Known rows, with every step that occurs:
S > T: [ 0.11 -0.27 -0.19  0.54  0.13 -0.04  0.03  0.04 -0.01 -0.11 -0.53 -0.14
  0.26  0.03  0.14  0.32  0.06 -0.06  0.17  0.11 -0.14 -0.19  0.05 -0.21
 -0.23 -0.06]
K > A > X > Y > R: [ 0.07 -0.45 -0.44  0.54  0.23 -0.48  0.15  0.19 -0.22 -0.24 -0.26 -0.37
  0.51 -0.04  0.40  0.28  0.40 -0.31 -0.08  0.23  0.02 -0.01  0.05 -0.07
 -0.25 -0.29]
B > K > A > X > Y: [ 0.23 -0.49 -0.46  0.50  0.33 -0.16  0.10 -0.02 -0.17 -0.16 -0.16 -0.36
  0.51  0.09  0.38  0.38  0.36 -0.19 -0.07  0.22 -0.02 -0.05  0.13 -0.07
 -0.30 -0.31]
X > Y: [ 0.08 -0.28 -0.16  0.56  0.12 -0.09  0.09  0.03 -0.06 -0.26 -0.36 -0.34
  0.42 -0.10  0.21  0.24  0.08 -0.21  0.01  0.05 -0.06 -0.16  0.12 -0.10
 -0.19 -0.27]
H > A > X > Y > R > V: [ 0.16 -0.39 -0.33  0.56  0.22 -0.55  0.00  0.18  0.00 -0.20 -0.36 -0.19
  0.58 -0.04  0.42  0.53  0.15 -0.25 -0.11  0.29  0.05  0.06  0.18 -0.06
 -0.34 -0.18]
A > X > Y > R > S > T: [ 0.15 -0.38 -0.27  0.68  0.21 -0.40  0.06  0.12 -0.17 -0.15 -0.24 -0.27
  0.42  0.20  0.37  0.41  0.22 -0.35 -0.07  0.35 -0.05 -0.13  0.23 -0.24
 -0.17 -0.13]
V > R > S: [ 0.14 -0.09 -0.16  0.54  0.17 -0.10  0.18 -0.16  0.00 -0.24 -0.28 -0.33
  0.29  0.21  0.27  0.23  0.08 -0.34 -0.06  0.12 -0.10  0.20  0.02 -0.14
 -0.05 -0.02]
A > X: [ 0.04 -0.24 -0.24  0.54  0.15 -0.20  0.05 -0.15 -0.11 -0.25 -0.26 -0.23
  0.24  0.02  0.19  0.18  0.13 -0.26  0.03  0.10 -0.21  0.08  0.00 -0.09
 -0.26 -0.12]
H > S > R > Y > X: [ 0.23 -0.13 -0.10  0.33  0.09 -0.28  0.15 -0.04  0.22 -0.16 -0.54 -0.40
  0.30  0.00  0.15  0.44 -0.06 -0.23  0.07  0.16 -0.10 -0.01  0.20 -0.07
 -0.04 -0.16]
B > K > A > X > Y > R: [ 0.18 -0.47 -0.54  0.48  0.39 -0.35  0.12  0.17 -0.19 -0.12 -0.14 -0.36
  0.54  0.07  0.43  0.39  0.40 -0.22 -0.11  0.22  0.08 -0.04  0.14 -0.09
 -0.23 -0.26]
A > X > Y > R: [ 0.04 -0.30 -0.31  0.59  0.22 -0.42  0.11  0.13 -0.17 -0.24 -0.17 -0.35
  0.40 -0.03  0.28  0.21  0.21 -0.32 -0.07  0.15 -0.01 -0.05  0.09 -0.10
 -0.18 -0.25]
X > Y > R > V > K: [ 0.27 -0.32 -0.18  0.39  0.36 -0.26  0.14  0.25  0.03 -0.20 -0.38 -0.34
  0.60  0.03  0.31  0.36  0.22 -0.25 -0.16  0.16  0.14  0.09  0.11 -0.06
 -0.16 -0.17]
T > S: [ 0.09 -0.25 -0.18  0.60  0.17 -0.03  0.11 -0.01 -0.19 -0.06 -0.42 -0.29
  0.33  0.00  0.16  0.18  0.11 -0.29  0.08  0.05 -0.17  0.09  0.08 -0.06
 -0.12 -0.10]
K > A > X > Y > R > S: [ 0.10 -0.50 -0.38  0.59  0.20 -0.46  0.14  0.09 -0.25 -0.27 -0.21 -0.39
  0.55  0.11  0.51  0.38  0.38 -0.45 -0.19  0.32 -0.03  0.07  0.18 -0.07
 -0.20 -0.20]
R > V > K > A > X > Y: [ 0.39 -0.53 -0.28  0.39  0.35 -0.27  0.14  0.03 -0.10 -0.25 -0.33 -0.36
  0.65  0.15  0.42  0.40  0.42 -0.29 -0.19  0.30  0.00  0.21 -0.01  0.00
 -0.36 -0.32]
S > R > V > K: [ 0.52 -0.14 -0.19  0.32  0.34  0.05  0.15  0.02  0.18 -0.27 -0.48 -0.22
  0.46  0.16  0.17  0.44  0.12 -0.21 -0.03  0.14  0.02  0.17  0.01 -0.14
 -0.24 -0.02]
K > A > X > Y: [ 0.13 -0.47 -0.36  0.55  0.17 -0.28  0.12 -0.01 -0.21 -0.28 -0.28 -0.35
  0.49 -0.01  0.37  0.28  0.34 -0.29 -0.06  0.21 -0.08 -0.02  0.03 -0.06
 -0.32 -0.34]
B > X > Y > R > S: [ 0.05 -0.22 -0.33  0.70  0.39 -0.19  0.08  0.14 -0.15 -0.13 -0.16 -0.40
  0.58 -0.15  0.48  0.34  0.12 -0.34 -0.24  0.23 -0.01 -0.04  0.40 -0.09
 -0.02 -0.09]
K > A > X > Y > R > S > T: [ 0.19 -0.54 -0.39  0.64  0.22 -0.45  0.09  0.17 -0.23 -0.14 -0.32 -0.29
  0.52  0.21  0.49  0.48  0.39 -0.33 -0.09  0.42 -0.01 -0.10  0.17 -0.21
 -0.23 -0.18]
T > S > R: [ 0.32 -0.11 -0.26  0.56  0.22  0.06  0.17  0.04 -0.09 -0.12 -0.44 -0.28
  0.35  0.09  0.10  0.31  0.10 -0.31  0.11  0.07 -0.08  0.07  0.09 -0.16
 -0.12 -0.07]
T > S > R > V > K: [ 0.57 -0.17 -0.19  0.41  0.41  0.07  0.19  0.07  0.02 -0.09 -0.49 -0.27
  0.51  0.23  0.15  0.41  0.18 -0.32 -0.02  0.16  0.01  0.28  0.05 -0.10
 -0.16 -0.03]
H > S > T: [ 0.11 -0.38 -0.08  0.47  0.06 -0.13  0.05  0.06  0.05 -0.12 -0.60 -0.18
  0.23  0.12  0.19  0.33  0.06 -0.03  0.21  0.17 -0.20 -0.13 -0.01 -0.13
 -0.24 -0.08]
S > R > V > K > A > X > Y: [ 0.62 -0.41 -0.35  0.36  0.39 -0.20  0.18  0.08  0.01 -0.31 -0.35 -0.34
  0.66  0.22  0.35  0.50  0.41 -0.33 -0.16  0.33  0.10  0.19  0.01 -0.10
 -0.36 -0.29]
H > A > X > Y: [ 0.15 -0.43 -0.28  0.65  0.11 -0.33 -0.02  0.01 -0.06 -0.33 -0.29 -0.21
  0.48 -0.06  0.30  0.39  0.15 -0.22 -0.04  0.18 -0.05 -0.09  0.13 -0.11
 -0.37 -0.32]
Y > X > A: [ 0.02 -0.46 -0.13  0.46  0.10 -0.23  0.11  0.08 -0.14 -0.34 -0.33 -0.27
  0.45 -0.21  0.15  0.35  0.04 -0.18 -0.07  0.05 -0.15 -0.04  0.37 -0.10
 -0.06 -0.17]
K > B > X > Y: [ 0.15 -0.33 -0.31  0.63  0.33 -0.10  0.07 -0.02  0.04 -0.27 -0.30 -0.27
  0.61 -0.20  0.43  0.29  0.15 -0.25 -0.11  0.06 -0.08 -0.11  0.30  0.10
 -0.16 -0.24]
Y > R > S: [ 0.00 -0.23 -0.21  0.54  0.16 -0.22  0.10  0.02 -0.07 -0.22 -0.34 -0.27
  0.32  0.04  0.32  0.31  0.08 -0.33 -0.04  0.14 -0.10  0.05  0.18 -0.11
 -0.08  0.07]
X > A: [ 0.07 -0.38 -0.21  0.49  0.10 -0.07  0.11  0.03 -0.10 -0.35 -0.40 -0.30
  0.46 -0.09  0.25  0.28  0.11 -0.19  0.04  0.04 -0.12 -0.08  0.21 -0.15
 -0.13 -0.17]

Rows:
[ 0.30 -0.48 -0.30  0.34  0.37 -0.31  0.18  0.30 -0.03 -0.19 -0.45 -0.37
  0.72  0.02  0.43  0.43  0.40 -0.24 -0.18  0.24  0.16  0.12  0.07 -0.02
 -0.24 -0.22] -> X > Y > R > V > K > A
[ 0.08 -0.28 -0.22  0.58  0.17 -0.20  0.05  0.11 -0.05 -0.09 -0.45 -0.17
  0.32  0.14  0.28  0.41  0.09 -0.22  0.04  0.22 -0.08 -0.11  0.18 -0.23
 -0.12  0.10] -> Y > R > S > T
[ 0.02 -0.19 -0.39  0.65  0.40 -0.21  0.09  0.22 -0.13 -0.10 -0.22 -0.38
  0.54 -0.29  0.37  0.26  0.15 -0.21 -0.15  0.13  0.03 -0.09  0.27 -0.09
 -0.06 -0.17] -> B > X > Y > R
[ 0.31 -0.40 -0.45  0.44  0.59 -0.25  0.15  0.32 -0.08 -0.07 -0.35 -0.40
  0.80 -0.13  0.55  0.44  0.41 -0.20 -0.30  0.30  0.17  0.17  0.19  0.00
 -0.17 -0.18] -> B > X > Y > R > V > K > A
[ 0.13 -0.14 -0.19  0.39  0.18 -0.32  0.22 -0.06  0.05 -0.18 -0.35 -0.50
  0.45 -0.05  0.26  0.30  0.08 -0.30 -0.10  0.08  0.01  0.05  0.27 -0.15
  0.13 -0.27] -> V > R > Y > X > A
[ 0.08 -0.41 -0.37  0.64  0.16 -0.52  0.01  0.20 -0.08 -0.29 -0.26 -0.23
  0.49 -0.09  0.34  0.39  0.20 -0.25 -0.07  0.21  0.06 -0.08  0.14 -0.13
 -0.29 -0.25] -> H > A > X > Y > R
[ 0.15 -0.35 -0.21  0.63  0.18 -0.24  0.09  0.20 -0.08 -0.13 -0.40 -0.27
  0.46  0.11  0.33  0.43  0.13 -0.27 -0.03  0.26  0.01 -0.24  0.27 -0.24
 -0.10 -0.09] -> X > Y > R > S > T
[ 0.41 -0.07 -0.21  0.49  0.27  0.02  0.15  0.01  0.00 -0.03 -0.54 -0.23
  0.43  0.12  0.18  0.44  0.06 -0.33  0.07  0.18 -0.09  0.20  0.11 -0.07
 -0.16  0.01] -> T > S > R > V
[ 0.15 -0.28 -0.36  0.52  0.45 -0.33  0.07  0.13  0.11 -0.14 -0.37 -0.22
  0.71 -0.18  0.57  0.43  0.16 -0.26 -0.19  0.17  0.01  0.03  0.35  0.16
 -0.13 -0.10] -> K > B > X > Y > R > V
[ 0.14 -0.28 -0.14  0.59  0.10 -0.02  0.03 -0.08 -0.03 -0.14 -0.48 -0.15
  0.30  0.17  0.25  0.42  0.04 -0.19  0.07  0.21 -0.19 -0.13  0.17 -0.22
 -0.18  0.04] -> R > S > T
[ 0.05 -0.30 -0.20  0.60  0.17 -0.25  0.12  0.11 -0.11 -0.26 -0.27 -0.37
  0.48  0.00  0.36  0.34  0.10 -0.37 -0.12  0.17  0.00 -0.08  0.26 -0.12
 -0.07 -0.12] -> X > Y > R > S
[ 0.09  0.02 -0.16  0.40  0.19 -0.30  0.19 -0.13  0.12 -0.07 -0.37 -0.44
  0.27 -0.03  0.16  0.22  0.02 -0.28 -0.05  0.07 -0.02  0.10  0.11 -0.11
  0.07 -0.19] -> V > R > Y > X
[ 0.27 -0.16 -0.22  0.37  0.15 -0.19  0.18  0.00  0.08 -0.28 -0.46 -0.41
  0.50 -0.10  0.19  0.49  0.01 -0.30 -0.02  0.10 -0.02 -0.12  0.42 -0.21
  0.03 -0.21] -> S > R > Y > X > A
[ 0.14  0.10 -0.24  0.42  0.20 -0.14  0.20 -0.19  0.16 -0.07 -0.42 -0.46
  0.28  0.11  0.26  0.16  0.08 -0.29  0.07  0.06  0.01  0.07 -0.05 -0.16
  0.00 -0.20] -> V > R > Y
[ 0.14 -0.27 -0.35  0.73  0.41 -0.17  0.03  0.22 -0.12  0.00 -0.28 -0.30
  0.56 -0.06  0.46  0.46  0.14 -0.23 -0.14  0.32  0.00 -0.19  0.41 -0.20
 -0.05 -0.05] -> B > X > Y > R > S > T
[ 0.13 -0.26 -0.26  0.51  0.27 -0.46  0.08  0.10 -0.09 -0.16 -0.27 -0.31
  0.47  0.01  0.36  0.34  0.15 -0.32 -0.10  0.25 -0.02  0.09  0.13 -0.03
 -0.23 -0.18] -> A > X > Y > R > V
[ 0.27 -0.46 -0.40  0.33  0.40 -0.43  0.14  0.12 -0.08 -0.19 -0.37 -0.27
  0.52  0.16  0.41  0.37  0.44 -0.27 -0.16  0.28  0.03  0.34 -0.06 -0.02
 -0.30 -0.07] -> Y > R > V > K > A > X
[ 0.28 -0.31 -0.37  0.40  0.57 -0.24  0.08  0.09  0.17 -0.18 -0.38 -0.17
  0.65 -0.03  0.48  0.37  0.25 -0.22 -0.22  0.13  0.02  0.24  0.21  0.14
 -0.14  0.05] -> Y > R > V > K > B > X
[ 0.00 -0.14 -0.14  0.40  0.11 -0.26  0.08 -0.12  0.06 -0.09 -0.45 -0.38
  0.29 -0.16  0.15  0.29 -0.04 -0.25  0.00  0.07 -0.13 -0.04  0.25 -0.05
 -0.04 -0.15] -> R > Y > X
[ 0.35 -0.50 -0.26  0.40  0.38 -0.50  0.13  0.10  0.10 -0.35 -0.28 -0.24
  0.65  0.18  0.44  0.36  0.36 -0.40 -0.20  0.19  0.07  0.16  0.12  0.10
 -0.26 -0.22] -> A > X > Y > R > V > K > B
[ 0.11 -0.46 -0.33  0.70  0.14 -0.50  0.02  0.11 -0.11 -0.31 -0.21 -0.23
  0.53  0.05  0.45  0.50  0.18 -0.38 -0.16  0.29  0.00 -0.02  0.28 -0.14
 -0.25 -0.17] -> H > A > X > Y > R > S
[ 0.38 -0.49 -0.30  0.42  0.49 -0.09  0.11  0.00  0.11 -0.34 -0.39 -0.22
  0.81 -0.02  0.53  0.44  0.28 -0.23 -0.22  0.13 -0.06  0.18  0.35  0.10
 -0.15 -0.08] -> R > V > K > B > X > A
[ 0.64 -0.22 -0.35  0.49  0.61  0.05  0.16  0.02  0.14 -0.10 -0.44 -0.20
  0.71  0.13  0.37  0.45  0.26 -0.36 -0.15  0.17 -0.02  0.32  0.23  0.10
 -0.13  0.01] -> T > S > R > V > K > B > X
[ 0.34 -0.46 -0.21  0.35  0.34 -0.35  0.16  0.18  0.18 -0.32 -0.44 -0.24
  0.69  0.09  0.40  0.39  0.28 -0.31 -0.14  0.11  0.12  0.06  0.15  0.10
 -0.19 -0.17] -> X > Y > R > V > K > B
[ 0.13 -0.42 -0.36  0.57  0.32 -0.09  0.09 -0.04  0.01 -0.37 -0.35 -0.21
  0.65 -0.18  0.48  0.32  0.19 -0.22 -0.08  0.04 -0.15 -0.04  0.38  0.04
 -0.10 -0.13] -> K > B > X > A
[ 0.23 -0.26 -0.21  0.34  0.36 -0.22  0.12  0.16  0.07 -0.16 -0.44 -0.25
  0.46  0.07  0.26  0.34  0.18 -0.21 -0.09  0.11  0.04  0.21  0.03 -0.07
 -0.18  0.03] -> Y > R > V > K
[ 0.26 -0.40 -0.38  0.54  0.52 -0.25  0.14  0.21  0.05 -0.29 -0.24 -0.30
  0.72 -0.12  0.45  0.27  0.35 -0.27 -0.25  0.07  0.12 -0.02  0.26  0.05
 -0.09 -0.22] -> V > K > B > X > Y > R
